Known rows, with every way that one mark hangs from another:
{lumik tipak}: [-0.48 -1.07 -0.62 -1.57  1.14  0.71  0.16 -1.45 -2.64 -0.40  0.38  2.01
  0.46  0.84  0.26 -1.53 -1.33 -1.05 -0.90  0.17  1.54 -2.34 -0.10  1.24
 -1.62  0.14  0.30  2.37 -0.53 -3.11  0.60 -1.76 -0.55 -0.73]
{vunik {talo tipak}}: [ 2.79 -1.48 -1.10 -3.18  0.59  0.33  0.84 -1.89 -3.81 -0.53 -0.61  5.66
  0.35  3.00  1.85 -1.09 -0.57 -0.09 -0.78 -2.14 -0.47 -0.85 -0.41 -1.17
 -0.20 -1.57  1.51  0.05 -0.60 -0.67 -0.76  2.04  0.34  3.31]
{sadas {numuz lumik} tipak}: [-1.51  1.91 -0.86 -2.18  2.22  1.50  3.61 -1.01 -0.30  0.01 -1.34 -2.49
  3.35  0.09 -2.38  1.39 -3.02 -0.59  0.54 -2.44  2.87 -6.21 -1.52  4.02
 -1.27  1.65 -0.83 -0.24  1.37 -4.93 -0.34 -2.85 -0.16 -1.90]
{tipak dasel {sadas {numuz vazu}} {talo vunik}}: [-0.67  2.05 -0.89 -1.92  3.63 -1.21  3.45  0.10 -0.86  1.05  2.93 -5.90
  0.18  0.79 -3.69 -1.09 -0.65 -0.10 -1.51 -1.97  1.49 -1.29 -2.90  2.62
 -0.68  4.45  1.78  1.13 -2.05  3.25 -1.72 -2.76 -1.00 -0.66]
{sadas {numuz {lumik {tipak dasel {talo vunik}}} vazu}}: [-2.61  2.11 -1.00 -0.89  2.36  1.06  4.24  0.27 -1.07  0.20 -1.20 -3.97
  1.85  0.87 -4.40  1.83 -2.61 -1.79 -0.42 -1.29  2.04 -5.95 -1.68  4.52
 -1.27  2.36  0.86 -1.17  0.30 -2.73 -0.58 -3.26 -0.38 -1.09]
{numuz {lumik {tipak sadas talo}}}: [-0.09  0.68 -0.67 -2.08  1.92  0.77  0.78 -1.16 -2.36 -0.13  0.08 -1.38
  0.50 -0.77 -2.33 -0.52 -1.78 -2.13 -0.81  0.14  2.59 -2.44 -0.91  2.30
 -2.37  2.17  0.34  2.02 -0.09 -2.45  0.61 -2.32 -1.15 -1.12]
{vunik {talo {tipak dasel}}}: [ 2.41 -0.69 -1.43 -2.27  1.35  0.27  1.63 -1.99 -3.46 -0.53 -0.05  4.59
 -0.14  3.29  0.70 -1.93 -0.01 -0.11 -1.63 -2.30  0.13 -1.21 -0.24  0.00
  0.08 -0.77  2.27  1.18 -0.47 -0.08 -1.34  1.49  0.33  2.99]
{talo {tipak dasel sadas} vunik}: [ 3.53 -0.85 -0.77 -3.86  2.27 -0.75  0.77 -1.58 -3.88  0.37  2.75  3.84
  0.87  1.92  0.34 -2.43 -0.49  0.82 -1.62 -2.24 -0.09  0.31 -0.75 -0.53
 -1.21  0.58  2.43  2.74 -1.40  2.18 -1.66 -0.16  0.34  1.17]
{numuz {lumik {tipak dasel sadas {talo vunik}}} vazu}: [-1.35  1.54 -1.56 -0.64  2.42  0.71  2.88 -0.42 -2.46  0.31  0.24 -3.59
  1.47  0.34 -4.55  0.22 -2.27 -2.47 -0.39  0.32  2.65 -3.94 -1.22  4.72
 -2.24  3.22  1.48  1.10 -0.10 -1.22  0.28 -3.86 -0.88 -1.05]
{numuz {lumik {tipak dasel}} vazu}: [-1.71  1.28 -1.80  0.32  1.71  1.98  2.88 -0.62 -2.11  0.04 -1.53 -2.36
  2.29  0.87 -3.79  1.03 -3.35 -2.78  0.46  0.36  2.42 -5.98 -0.22  4.94
 -1.84  1.46  0.78  1.29  0.92 -3.95  0.84 -3.07 -0.46 -0.75]
{bafa {tipak dasel {sadas {numuz lumik}} talo}}: [-0.85  2.34 -0.72 -2.60  3.74  0.19  2.40 -0.52 -1.36  0.32  1.74 -4.74
  0.10 -0.99 -4.17 -1.61 -1.26 -0.98 -1.27 -0.81  3.75 -2.49 -1.72  3.83
 -2.44  3.46  1.25  3.51 -0.92 -1.12 -1.09 -1.96 -0.90 -1.85]
{talo {tipak dasel {sadas {numuz lumik vazu}}} vunik}: [ 1.89  0.82 -0.73 -3.53  2.68  0.43  2.83 -0.59 -3.04  1.12  1.67  0.93
  2.51  1.40 -1.91  0.00 -2.29  0.43  0.18 -2.93 -0.06 -2.86 -1.47  1.23
 -1.42  1.19  1.81  0.74 -0.90  0.92 -1.58 -0.93  0.63  0.92]
{tipak dasel {sadas {numuz vazu}} talo}: [-1.37  2.35 -0.92 -0.87  3.77 -0.41  3.34  0.11 -0.07  1.32  2.69 -7.50
 -0.32  0.04 -3.95 -1.16 -1.52 -0.25 -0.62 -1.69  1.61 -2.03 -2.66  2.71
 -0.34  4.40  1.05  2.25 -2.08  1.82 -0.73 -2.41 -1.43 -0.35]
{talo {tipak {sadas {numuz lumik}}} vunik}: [ 2.98 -0.35  0.05 -5.35  1.83  0.15  1.21 -0.89 -3.56  0.84  1.19  3.43
  2.54  0.96  0.21  0.20 -2.13  0.70  0.26 -2.92 -0.57 -1.56 -1.61 -0.85
 -1.86  0.09  0.91  0.06 -0.97  0.27 -1.30  0.12  0.72  1.04]
{lumik {tipak talo}}: [-1.03 -0.98 -0.83 -0.72  1.32 -0.34  0.39 -1.29 -2.25 -0.88  0.21  0.23
 -1.39  0.68 -0.80 -1.80 -0.23 -1.47 -2.68  0.46  2.21 -1.09 -0.71  1.47
 -0.97  1.19  1.03  1.87 -0.79 -2.12  0.67 -2.47 -1.44 -0.72]
{sadas numuz {tipak dasel talo}}: [-2.54  2.09 -1.33 -0.05  3.27 -0.43  4.26 -1.00  0.59 -0.30  0.60 -5.07
 -0.04  0.78 -3.46 -1.16 -0.45 -0.07 -2.39 -2.34  3.57 -3.92 -1.98  4.56
  0.34  3.45  0.97  1.26  0.02 -1.97 -1.10 -3.84 -1.08 -1.93]
{talo {tipak sadas}}: [ 3.03 -1.58 -0.42 -3.58  1.42  0.25 -0.37 -1.57 -3.37  0.78  1.66  3.01
  0.88  0.62  1.43 -1.48 -2.09  0.64  0.57 -1.66 -0.58 -0.05 -0.71 -1.78
 -1.12 -0.43  0.63  2.90 -1.58 -0.05  0.22  0.79 -0.17  1.99]
{numuz {lumik {tipak talo}} vazu}: [-1.93  0.52 -1.72  0.08  1.15  1.15  2.16 -0.49 -2.12 -0.42 -2.29 -2.67
  1.31  0.35 -3.51  1.64 -2.98 -3.10 -0.14  0.77  2.35 -4.57 -0.98  4.05
 -1.61  1.45  0.48 -0.15  0.61 -3.69  1.44 -3.18 -1.16 -0.36]
{bafa numuz tipak}: [-0.28 -0.63 -0.21 -3.80  1.99  1.33 -0.53  0.28 -4.09  0.43  0.86  1.55
  1.92  0.08  0.30 -1.06 -3.02 -1.88  0.66  0.54  1.20 -1.88 -0.93  0.80
 -3.54  0.18  0.19  3.21 -0.32 -3.69 -0.96 -0.30 -0.15 -2.14]

Rows:
[-1.88  1.70 -1.57  0.11  2.42  1.22  2.77 -0.44 -1.98  0.45  0.11 -4.56
  1.18 -0.18 -4.78  0.13 -2.81 -2.61  0.18  0.48  2.81 -4.38 -1.03  4.81
 -1.97  3.24  0.99  1.80 -0.16 -2.02  0.92 -3.68 -1.17 -0.88]
{numuz {lumik {tipak dasel sadas talo}} vazu}
[ 1.70  0.33 -0.31 -2.86  2.80  0.60  1.83 -0.97 -2.05  1.27  2.66  0.31
  0.72  0.62 -0.66 -1.74 -2.01  1.18  0.17 -2.78 -0.10 -1.87 -1.08  0.00
 -0.67  0.87  1.10  3.27 -1.58  0.18 -0.84  0.18  0.03  1.22]
{talo {tipak dasel {sadas numuz}}}
[ 2.82 -0.40 -1.07 -3.13  1.93  0.37  1.42 -1.83 -3.51  0.32  1.81  3.72
  0.24  2.37  0.66 -2.58 -0.34  0.46 -0.57 -2.39 -0.07 -0.64 -0.60 -0.40
 -0.64  0.14  1.96  2.16 -1.27  1.03 -1.33  1.52  0.26  2.81]
{vunik {talo {tipak dasel sadas}}}
[-3.04  3.06 -1.99 -0.02  3.12  0.04  5.81 -0.33  0.08 -0.26 -1.08 -6.13
  2.14  1.10 -5.72  1.41 -1.85 -1.34 -1.46 -2.19  3.80 -6.21 -2.30  6.78
 -0.42  3.93  1.30 -1.29  1.15 -2.41 -1.13 -5.02 -0.60 -2.09]
{sadas {numuz lumik vazu} {tipak dasel {talo vunik}}}
[-0.44  0.28 -0.66 -1.62  2.91 -0.91  1.21 -1.28 -2.65 -0.08  3.40 -0.87
 -1.11  0.52 -1.96 -3.61  0.68 -0.72 -3.10 -0.10  2.59 -0.27 -1.07  2.41
 -1.77  3.37  2.23  3.52 -1.73  1.06 -0.79 -3.35 -1.11 -1.54]
{lumik {tipak dasel sadas {talo vunik}}}
[-1.99  2.16 -1.01 -2.05  3.69  1.41  1.94  1.20 -3.43  1.54  1.80 -5.16
  1.65 -1.14 -4.70 -0.68 -3.65 -3.07  1.05  0.92  2.73 -3.19 -1.81  4.51
 -3.94  3.83  1.19  3.72 -0.48 -2.00 -0.87 -2.50 -0.89 -2.63]
{bafa {numuz lumik vazu} {tipak dasel sadas talo}}
[-0.55  3.02 -0.74 -2.11  3.55  1.58  3.60  0.05 -0.53  1.82  1.86 -5.79
  2.63 -0.19 -3.73  0.24 -3.50 -0.46  1.74 -2.01  1.41 -4.79 -1.86  3.32
 -1.61  3.26  0.06  2.35 -0.87 -0.44 -0.76 -1.71 -0.24 -0.72]
{tipak dasel {sadas {numuz lumik vazu}}}
[-2.18  1.32 -0.53 -1.24  3.23 -0.28  2.89 -0.22 -1.82  0.69  3.24 -3.22
 -0.10  0.34 -3.24 -2.09 -0.64 -0.40 -1.46 -0.66  2.15 -2.37 -1.89  3.47
 -1.50  3.91  1.64  2.01 -1.94  0.51 -0.79 -3.85 -0.84 -1.56]
{lumik {tipak dasel {sadas {numuz vazu}} {talo vunik}}}
[-0.55 -0.02  0.04 -4.04  2.80  0.30 -0.75  0.58 -3.90  1.02  2.96 -1.28
  0.48 -1.20 -0.83 -2.20 -2.25 -1.65  0.31  0.74  1.55  0.19 -2.00  0.76
 -3.72  2.42  0.48  3.97 -1.60 -1.27 -0.89 -0.94 -0.99 -2.31]
{bafa numuz {tipak sadas talo}}
[ 1.59  0.88 -1.01 -2.35  3.26 -1.94  1.29 -1.19 -1.89 -0.03  3.14 -2.77
 -1.12  1.00 -2.12 -2.95  0.95 -0.40 -3.44 -1.23  1.96  1.33 -1.93  1.31
 -0.90  3.78  2.33  3.06 -1.91  3.86 -1.75 -2.16 -1.30 -0.66]
{tipak dasel sadas {talo vunik}}
[ 2.00 -0.43 -0.51 -3.69  2.09 -2.01 -0.07 -1.15 -2.44 -0.05  2.22 -0.97
 -0.32  0.51 -0.29 -1.70  0.12 -0.37 -2.13 -0.91  1.08  1.95 -2.27 -0.49
 -1.29  2.58  1.13  1.29 -2.01  2.94 -0.88 -1.35 -1.23 -0.06]
{tipak sadas {talo vunik}}
[ 1.08  0.29 -1.61 -0.89  2.34 -2.06  1.65 -1.33 -1.69 -1.40  0.36 -1.46
 -1.63  2.36 -2.08 -1.88  1.44 -1.28 -5.19 -1.16  2.29  0.34 -1.28  1.76
  0.10  2.35  2.90  1.54 -0.59  2.15 -1.74 -2.11 -1.31 -0.40]
{tipak dasel {talo vunik}}
[-1.37  0.42 -1.50 -0.52  0.99  2.00  2.00 -0.63 -2.50 -0.04 -2.13 -1.22
  2.81  0.63 -2.70  1.82 -3.88 -2.79  1.33  0.55  1.89 -5.61 -0.46  3.71
 -2.08  0.64 -0.02  0.12  0.81 -4.55  1.33 -2.59 -0.44 -0.38]
{numuz {lumik tipak} vazu}
[ 1.68  0.93 -0.39 -2.89  2.83  1.19  2.25 -0.94 -2.03  1.24  1.66 -0.22
  1.23  0.26 -1.51 -0.82 -2.51  0.52  0.32 -2.78  0.40 -2.84 -1.01  0.77
 -1.12  1.09  1.01  2.94 -0.84 -0.60 -0.78 -0.06  0.14  0.94]
{talo {tipak dasel {sadas {numuz lumik}}}}
[-2.64  2.19 -0.90 -0.76  2.28  2.24  4.11  0.19 -0.79  0.71 -1.14 -3.88
  2.70  0.49 -3.90  1.90 -3.86 -1.55  1.21 -1.27  1.79 -7.19 -1.22  4.49
 -1.40  1.64 -0.04 -0.12  0.40 -4.18  0.05 -2.61 -0.09 -1.03]
{sadas {numuz {lumik {tipak dasel}} vazu}}
[-3.07  2.09 -1.84  0.18  3.07 -0.65  5.18 -0.39  0.01 -0.07  0.33 -5.42
  1.30  1.60 -4.26  0.04 -1.08 -0.27 -1.72 -2.15  3.06 -4.60 -2.40  5.59
  0.28  3.62  1.52 -0.65 -0.03 -1.08 -1.20 -4.77 -0.73 -1.60]
{sadas {numuz vazu} {tipak dasel {talo vunik}}}
[ 0.06 -0.54 -1.65 -1.54  1.63 -1.63  1.44 -2.00 -1.74 -1.43 -0.20 -0.14
  0.30  1.53 -0.92 -1.34  0.39 -0.72 -3.12 -0.95  2.98 -0.77 -1.56  2.46
 -0.40  1.92  1.26  0.46  0.20 -0.99 -0.52 -3.41 -1.15 -1.23]
{sadas {tipak {talo vunik}}}
[ 0.27  1.99 -0.42 -2.75  3.82 -1.54  2.80 -0.34 -0.90  0.61  3.31 -4.51
 -0.49  0.65 -2.87 -2.01  0.28  0.17 -2.67 -2.32  1.74 -0.34 -2.65  1.72
 -0.74  4.30  1.78  1.91 -2.00  3.24 -2.24 -2.16 -0.99 -1.04]
{tipak dasel {sadas numuz} {talo vunik}}
[-0.65  2.90 -0.92 -2.02  3.74 -0.57  3.88  0.15 -0.81  0.90  1.80 -6.42
  0.95  0.34 -4.82 -0.01 -1.29 -0.88 -1.29 -2.02  2.06 -2.58 -2.84  3.54
 -1.17  4.63  1.67  0.63 -1.14  2.07 -1.63 -2.98 -0.88 -0.92]
{tipak dasel {sadas {numuz lumik vazu}} {talo vunik}}
[-0.50  0.39 -0.78 -2.17  1.43  2.14  1.08  0.95 -3.22  1.19 -1.25 -1.42
  3.40  0.56 -1.34  2.19 -4.99 -3.07  2.26 -0.05  0.02 -4.26 -1.32  1.52
 -2.52  0.69 -0.50  0.41  0.70 -3.44 -0.14 -0.94 -0.31 -0.91]
{bafa {numuz lumik vazu}}
[-1.51  1.99 -0.33 -1.78  2.39  1.87  3.18 -0.41 -0.83  0.28 -0.57 -2.20
  1.83  0.14 -2.84  0.71 -2.55 -1.25 -0.31 -1.75  2.09 -5.86 -0.92  3.27
 -1.56  1.44  0.12  0.77  0.52 -4.03 -0.63 -1.95 -0.04 -1.49]
{sadas {numuz {lumik {tipak dasel}}}}
[ 1.18  1.13 -1.13 -2.82  2.24  1.44  3.26 -0.96 -2.91  0.98  0.66  1.07
  1.68  2.01 -1.40 -0.38 -2.09 -0.04  1.09 -2.84 -0.03 -3.47 -1.25  1.36
 -0.85  0.73  1.43  0.37 -0.74 -0.27 -1.16  0.84  0.60  2.62]
{vunik {talo {tipak dasel {sadas {numuz lumik vazu}}}}}
[-1.07  0.75 -1.22 -1.54  1.64  0.70  1.91 -0.39 -2.81  0.22 -0.38 -2.35
  2.02  0.07 -3.38  0.95 -2.78 -2.45  0.43  0.51  2.14 -3.54 -1.47  3.60
 -2.48  2.43  0.67  0.06 -0.23 -1.79  0.78 -3.37 -0.90 -0.67]
{numuz {lumik {tipak sadas {talo vunik}}} vazu}
[-0.15  1.65 -0.44 -3.43  2.64 -0.60  2.54  0.18 -1.46  0.89  0.84 -4.74
  1.69 -0.13 -3.05  1.23 -2.12 -0.86  0.04 -1.65  1.09 -1.90 -3.13  1.72
 -1.57  3.38  0.38 -1.10 -1.28  1.25 -0.82 -2.24 -0.81 -0.39]
{tipak {sadas {numuz lumik vazu}} {talo vunik}}
[ 0.86  1.07 -1.04 -1.20  3.30 -1.19  1.18 -1.19 -1.15  0.33  3.00 -4.50
 -1.68  0.26 -2.40 -3.04  0.19 -0.63 -2.61 -0.92  2.17  0.69 -1.69  1.40
 -0.56  3.76  1.65  4.29 -1.87  2.64 -0.79 -1.79 -1.80 -0.39]
{tipak dasel sadas talo}
[ 2.90 -0.96  0.14 -5.28  1.84 -0.29  0.81 -0.97 -3.57  0.84  2.05  3.89
  1.96  1.20  1.15 -0.66 -1.69  1.36  0.06 -2.93 -1.04 -0.49 -1.63 -1.63
 -1.41 -0.10  0.99  0.47 -1.64  1.10 -1.38  0.28  0.65  1.32]
{talo {tipak {sadas numuz}} vunik}
[-1.59  0.87 -0.97 -2.03  2.38 -0.96  3.17 -0.90 -0.48 -0.61  0.03 -2.29
  1.02  1.03 -1.87 -0.12 -0.48  0.07 -2.20 -2.39  2.71 -2.87 -2.47  3.01
 -0.20  2.44  0.60 -1.01 -0.06 -1.77 -1.17 -3.51 -0.65 -1.69]
{sadas numuz {tipak {talo vunik}}}
[-0.89  1.69 -0.60 -2.51  3.66 -0.28  2.00 -0.64 -1.40  0.42  2.66 -4.21
 -0.38 -0.59 -3.25 -2.53 -0.77 -0.29 -1.45 -0.77  3.28 -1.46 -1.82  3.04
 -2.06  3.23  1.40  3.86 -1.61 -0.33 -1.20 -1.76 -0.95 -1.63]
{bafa {tipak dasel {sadas numuz} talo}}
[ 0.66  0.78 -0.84 -3.05  3.08  0.34  0.66 -1.40 -2.59  0.31  2.73 -1.04
  1.03 -0.05 -1.52 -3.01 -1.41 -0.33 -0.40 -0.21  2.89 -1.35 -0.68  2.29
 -2.84  1.78  1.16  5.29 -1.21 -0.94 -0.86 -1.03 -0.40 -1.36]
{bafa {tipak dasel sadas}}
[ 0.76  1.58  0.20 -4.24  2.61  1.31  1.59 -0.39 -1.22  1.44  1.27 -2.75
  2.73 -0.84 -1.14  0.50 -3.33 -0.21  1.88 -2.09  0.76 -3.20 -1.97  0.62
 -2.14  1.93 -1.05  1.40 -0.85 -1.21 -0.43 -0.44 -0.25 -0.58]
{tipak {sadas {numuz lumik}}}
[-1.76  0.24 -0.59 -1.78  1.49  2.62  1.21  0.99 -3.68  1.19 -0.66 -0.67
  3.12  0.17 -1.64  1.40 -4.85 -3.23  2.23  0.72  0.54 -4.97 -0.94  2.43
 -3.06  0.92 -0.32  0.92  0.59 -4.62  0.27 -1.98 -0.24 -1.66]
{bafa {numuz {lumik tipak} vazu}}
[-1.61  2.45 -1.05 -1.92  3.61  0.39  2.93 -0.21 -1.31  0.64  1.47 -5.80
  0.79 -0.78 -4.81 -0.84 -2.05 -1.14 -0.37 -0.52  3.47 -3.26 -1.90  4.57
 -2.36  3.55  1.26  2.88 -0.96 -1.22 -0.71 -2.42 -0.91 -1.56]
{bafa {tipak dasel {sadas {numuz lumik vazu}} talo}}
[-0.46  0.43 -0.50 -1.63  2.75  0.81  1.00 -1.36 -2.42  0.68  3.39 -0.39
  0.28  0.05 -1.17 -3.41 -1.08 -0.36 -0.66 -0.10  2.08 -2.03 -0.33  2.25
 -2.10  2.33  0.99  4.95 -1.33 -0.98 -0.09 -2.37 -0.60 -1.39]
{lumik {tipak dasel sadas}}
[-2.95  3.12 -1.83 -0.04  3.04  1.77  5.62 -0.52  0.25  0.52 -1.10 -5.67
  3.65  0.62 -4.87  1.56 -3.61 -0.96  0.97 -2.16  3.26 -7.91 -1.54  6.55
 -0.81  2.81  0.05  0.14  1.42 -4.45 -0.45 -4.07 -0.11 -1.87]
{sadas {numuz lumik vazu} {tipak dasel}}
[-0.90 -0.16 -1.17 -0.54  2.17 -1.03  1.51 -1.40 -2.38 -1.27  1.18  0.21
 -1.58  1.66 -2.05 -2.74  1.06 -1.46 -4.42  0.00  2.83 -1.08 -0.52  2.82
 -0.92  2.22  2.61  2.25 -0.70 -0.39 -0.86 -3.32 -1.09 -1.34]
{lumik {tipak dasel {talo vunik}}}
